Each row was made from one small tree. The marks that hang from a mark follow it in brackets, in the order of their numbers. Every link used is in the known rows. Write each row's tree.
Known rows
Z803[Z876]: [ 15.2 -17.7   9.6   2.9  -0.8  14.8 -31.9   2.9   6.3  -4.0 -20.8  20.8
   9.3  -6.2  11.1  -9.9   1.5  23.4 -19.8   4.4]
Z454[Z876]: [ 13.3  -8.8   6.2   3.8   8.4   8.4 -37.6   0.3   2.1  10.9 -21.3  11.1
  11.4 -10.4 -31.8   5.7   9.8  26.0 -21.1   0.7]
Z803[Z185[Z817 Z820 Z876] Z454]: [ 63.1  -8.6  35.0   3.1 -30.9  11.5 -13.2  46.2  13.3 -19.3 -14.0  10.3
  10.5  -8.2  13.7 -38.5 -12.3  15.4  -2.9  22.8]
Z803[Z185[Z817] Z454 Z876[Z820]]: [ 63.1 -13.8  12.6  -3.4  11.0  10.0   8.3  29.3  11.0  -8.3 -14.5  27.9
  16.6   0.3  41.5   6.6  -8.7   8.9  -1.9  18.5]
Z876[Z820[Z803[Z185[Z817] Z454]]]: [ 33.8  -7.6  10.1  -0.9 -14.7   6.6  -5.8  22.6   1.6   2.2 -11.8  -0.8
  21.2 -13.5   5.5  17.9  -6.8 -18.9   5.6   9.0]
Z820[Z803]: [-12.9 -13.7   5.7   4.7 -23.7  10.5 -48.1  -4.2  -1.6   6.6 -18.3  -9.5
  13.8 -18.3 -24.5  -0.4   0.8  -4.7 -11.8  -5.6]
Z876[Z820[Z803]]: [ -4.4 -12.3  12.5   6.4 -19.8   3.6 -26.7  -4.0  -7.9   5.4 -16.2  -2.8
  21.6 -18.3 -21.9  40.9  38.4  -2.1  -5.1  -4.5]
Z361[Z820]: [-11.9 -22.0  21.8   9.4  -2.3  -8.0  -9.2   5.1   7.1   6.5 -17.2  10.4
  12.8 -12.9 -13.4  -6.4  33.5  16.7 -11.8   8.4]
Z876[Z820[Z803[Z454[Z185]]]]: [ -7.4  -7.1   1.6  -4.0   0.3  -2.3  -1.1  14.3 -17.7  -2.1 -12.8  -5.6
  18.0 -56.0   0.2  23.3 -40.3  -4.7  -1.6  -2.2]
Z454[Z185[Z817 Z820] Z876]: [ 65.6  -1.2  29.4  18.8  -5.5   1.6 -18.3  21.2 -14.1  -0.7 -20.6 -10.3
  20.6 -33.0 -16.1 -10.1 -31.9  15.4 -11.3   7.6]
Z817[Z876[Z820]]: [  7.3 -14.0  20.8   6.8  -4.0  11.9 -22.9  -4.9  -4.3   0.3 -13.8  23.5
  17.1 -17.4  13.9  38.7  43.1  35.6 -14.9   5.6]
Z803[Z185]: [ -5.5 -17.1   7.1   1.6 -12.8  13.2  -7.6   7.0   1.9   8.5 -20.1  21.6
  10.5  11.3  -6.3  -4.7 -36.0   2.1 -16.8  -2.6]
Z185[Z817]: [ 22.4  -4.4  16.4   9.9 -30.4  16.6 -46.2   0.5   8.7   1.0 -16.5   5.9
  14.5 -14.0 -10.7  -2.2   6.7   3.1 -16.3   4.9]
Z361[Z820[Z803[Z876]]]: [ 17.7 -29.7  18.0   9.5   9.0  -6.6 -20.5   6.9   1.1  -2.0 -20.5  -9.0
  18.2 -10.9   3.8 -20.0  21.7  11.9  -3.7   7.9]
Z876[Z820[Z803[Z454]]]: [-10.2 -10.7   3.2  -5.0  -6.3   1.1 -22.4  12.5   1.3   2.5 -10.8   2.5
  15.3 -34.2  -8.0  26.6  36.5   0.3  -0.3   5.1]
Z361[Z820[Z803[Z185 Z454 Z876]]]: [ 19.3 -34.2   8.5  -4.2  28.7  -8.1  12.9  30.7   6.9  -0.3 -17.8   3.1
  12.5  -3.9  25.7 -41.0 -23.7   4.1   3.8  16.2]
Z185[Z817 Z820[Z803[Z454]] Z876]: [ 56.7  -4.9  34.4   6.0 -41.5   8.1 -51.9  35.1  10.7 -20.9 -12.2 -21.1
  14.5 -36.7  -4.6 -33.5  22.2   8.2   3.0  19.3]
Z820[Z803[Z454 Z876]]: [ 10.3 -18.9  -1.6  -7.4   6.1  10.6 -39.5  16.4   8.9  -5.0 -16.4   1.1
   8.0 -28.1  15.8 -26.3  -8.3   9.7  -7.3   7.6]
Z373[Z803[Z185 Z454]]: [ -6.1 -21.8   2.8  -9.7   0.4   6.1  -8.6  26.1  14.9   9.0 -16.6   6.2
  -4.1  -6.8  -2.8 -21.2 -35.9  26.2  -2.6   8.9]
Z803[Z454[Z185] Z876[Z820]]: [ 20.7 -11.2   5.6  -5.5  24.0   1.8  12.4  21.4  -9.6 -13.1 -15.1  24.9
  13.4 -44.5  36.6  13.0 -39.6  23.8  -9.6   7.5]
Z803[Z185 Z454 Z876]: [ 18.3 -23.6   0.2 -10.7  18.4  13.3  -0.8  27.3  12.5  -2.9 -17.7  31.9
   4.1   0.8  35.1 -32.7 -43.2  16.6 -12.9  11.1]
Z876[Z820]: [ -4.5 -10.6  14.6   5.6 -12.8   4.0 -15.3  -0.5   0.3   4.0 -15.7  21.5
  16.5 -12.1 -11.8  40.8  44.9  14.0 -14.1  -0.4]
Z361[Z820[Z803[Z454 Z876]]]: [ 12.3 -29.3  11.8  -1.9  23.4  -9.9 -14.0  23.4  10.5  -4.1 -15.8  -3.6
  11.5 -27.1  18.0 -34.8  18.9  14.2   1.7  16.7]

Which tree is each row?
[-11.2 -17.9  -3.8  -8.5  -6.5   9.3 -14.2  20.2   4.2   7.2 -15.1   1.6
   9.3 -12.7  -2.3 -20.2 -43.4 -13.2  -3.5   2.2] : Z820[Z803[Z185 Z454]]
[  6.6  -9.5  -4.6  -6.1  15.1   5.5 -43.6  13.0   4.1  10.9 -16.7  -9.1
  10.5 -32.9 -27.4 -10.6   3.5  11.9  -7.9   4.6] : Z820[Z803[Z454[Z876]]]
[ 23.4  -7.9   6.9  -3.8 -11.0  15.4 -14.1  24.9  15.1   1.9 -13.3  16.7
   9.1  -8.6  12.2 -21.4 -42.1  -4.4  -7.2  12.1] : Z803[Z185[Z817] Z454]
[ 18.0 -17.2   1.5  -7.3  18.2   4.0 -14.4  24.4   0.1  -9.3 -18.9  -2.9
  -3.2 -44.2  22.4 -27.5 -74.7  42.5  -5.8   7.7] : Z373[Z803[Z454[Z185] Z876]]
[ 24.2 -26.9  25.8   7.7 -14.2  -2.3  -4.2  14.3  -2.7  -6.0 -21.1  -9.5
  19.5   3.8 -16.6 -18.6 -25.1   6.4  -2.3   2.7] : Z361[Z820[Z803[Z185[Z876]]]]
[ 58.1  -4.0  13.5  -0.1  12.0   6.4   0.8  23.4  -5.4 -17.0 -14.0  15.8
  18.1 -44.9  40.8  10.1 -39.7  13.8  -6.2  12.3] : Z803[Z454[Z185[Z817]] Z876[Z820]]
[ 26.7 -17.3  14.5  -1.5  18.4  -2.0   5.7  42.0   6.9   9.2 -17.6  17.8
   7.7  -2.8  -5.6 -26.6   1.8  21.9  -6.3  17.5] : Z803[Z185[Z820] Z454[Z876]]
[ 22.4  -9.7   9.9   6.8   6.9   1.2 -28.5  -2.9 -11.7  11.8 -19.7  -8.5
  24.1 -15.7 -39.2  45.4  43.9  11.8  -7.0  -2.4] : Z454[Z876[Z820[Z803]]]
[  1.1 -15.4  10.2  -3.7   2.9   8.6 -30.7   7.8  -1.4  -0.7  -8.9   3.5
  16.4 -39.7  17.8  22.8  31.9  21.3  -0.4  10.4] : Z817[Z876[Z820[Z803[Z454]]]]
[ 46.5   2.9  13.7  -0.4 -28.5  15.0 -41.4  18.4  -7.8 -22.7 -14.8 -24.1
  16.7 -57.7  -0.9 -23.4 -91.5   0.0  -5.1   2.7] : Z820[Z803[Z454[Z185[Z817 Z876]]]]
[ 67.6  -6.7  15.2  10.5  -0.3   6.5 -12.5   7.2  -9.8  11.6 -20.5 -11.3
  29.8   5.9 -25.1  35.8   2.0  -6.5   1.1   1.0] : Z454[Z876[Z820[Z803[Z185[Z817]]]]]
[ 60.5  -5.0  10.8  -2.3  18.1   4.8   3.4  25.9   5.8   7.3 -14.9  18.7
  18.7  -4.3  -1.4  22.3   3.5  12.7  -2.5  14.2] : Z803[Z185[Z817] Z454[Z876[Z820]]]
[ 21.6 -10.5   6.7  -5.3  25.9  -5.5 -18.3  20.1   9.6  10.8 -16.0   1.5
   4.0 -26.5 -24.9  29.0  50.8  53.2   0.6  11.9] : Z373[Z803[Z454[Z876[Z820]]]]
[ 59.6 -18.9  10.1  -4.4   4.8  13.9 -18.2  32.0  20.5  -4.4 -18.2   1.7
   0.8  -0.7  27.5 -34.2 -42.1  28.5   0.1  18.7] : Z373[Z803[Z185[Z817] Z454 Z876]]
[ 17.8  -8.1  13.1  -7.6  -8.3   6.1 -24.5  22.7  -0.1 -18.4 -17.1 -10.5
  -2.2 -53.0  -7.1 -23.5 -84.5  47.7  -7.6   3.9] : Z373[Z803[Z454[Z185[Z876]]]]
[ 15.3  -7.1   4.8  -5.8  28.1  -1.5 -12.6  16.1   6.0   7.8 -14.3  20.7
  12.6 -26.7 -14.6  29.8  46.9  31.7  -8.4   9.6] : Z803[Z454[Z876[Z820]]]
[  7.4 -15.4  17.4   7.9 -10.1  11.5 -36.9  -8.2 -11.9   1.8 -13.8  -1.3
  22.3 -24.3   4.0  37.4  35.0  18.4  -5.8   1.8] : Z817[Z876[Z820[Z803]]]
[ 30.5  -9.7  32.8  13.2 -37.9   4.0 -25.3  18.4 -22.2 -19.7 -20.3 -24.1
  18.9 -40.3 -15.6 -17.4 -50.7  10.0  -7.2  -1.7] : Z454[Z185[Z820[Z803] Z876]]
[ 30.1 -14.9   7.2   4.5  11.4   2.0  -2.1   5.8 -13.6  15.7 -21.7  -1.9
  25.1   8.8 -30.2  38.6   4.2   2.7  -3.4  -3.3] : Z454[Z876[Z820[Z803[Z185]]]]
[ 29.4  -9.1  19.7  14.3  -0.9  -3.1 -20.5  17.3 -25.5   4.9 -22.5 -25.6
  20.6 -38.0 -29.9  -7.9 -33.1   6.9  -7.4  -2.3] : Z454[Z185[Z820[Z803]] Z876]
[ 43.9  -6.6  29.2  12.5 -17.1  16.8 -35.1  -3.5   0.2  -3.9 -11.9  14.0
  21.7 -19.3  18.2  36.1  40.3  26.3 -10.5  10.7] : Z185[Z817[Z876[Z820]]]
[ 59.6  -8.3  25.3   5.6  -0.8   5.4  -8.4  40.8  -0.4 -18.9 -15.1   4.3
  11.4 -45.4  41.0 -40.4 -43.7  15.1  -5.8  20.1] : Z803[Z454[Z185[Z817 Z820]] Z876]
[ 32.4 -20.9  24.0  13.8 -16.2  -1.7  -4.9  12.4   1.0   7.7 -18.7 -17.2
  24.3   4.0 -10.0 -17.2 -16.7 -18.8   2.3   8.1] : Z361[Z820[Z803[Z185[Z817]]]]
[ 72.7 -18.6  32.7  15.1 -16.7  11.4  -7.0  31.9   5.9  -7.5 -20.7  13.1
  16.3  15.4  28.0 -29.9  -7.2   7.6  -7.7  17.8] : Z803[Z185[Z817 Z820] Z876]
[ 27.7  -8.7  23.5  13.2   6.0  -3.5  -7.4  19.6 -16.7   3.4 -21.9  -0.5
  15.5 -33.5 -20.7  -6.4 -27.1  24.1 -15.2   2.4] : Z454[Z185[Z820] Z876]
[ 61.5  -4.0  44.9  16.6 -48.9  12.2 -43.8  22.3   8.5 -20.1 -16.6  -1.7
  16.2 -14.9  -9.2 -17.3  29.2  22.4 -10.5  15.5] : Z185[Z817 Z820 Z876]
[ 25.9  -4.7  10.5   6.7  18.4  -1.6   3.7   1.2 -22.8   5.0 -20.8   9.9
  22.0 -30.9 -20.7  44.8 -24.8  23.5 -15.7  -6.9] : Z454[Z185 Z876[Z820]]
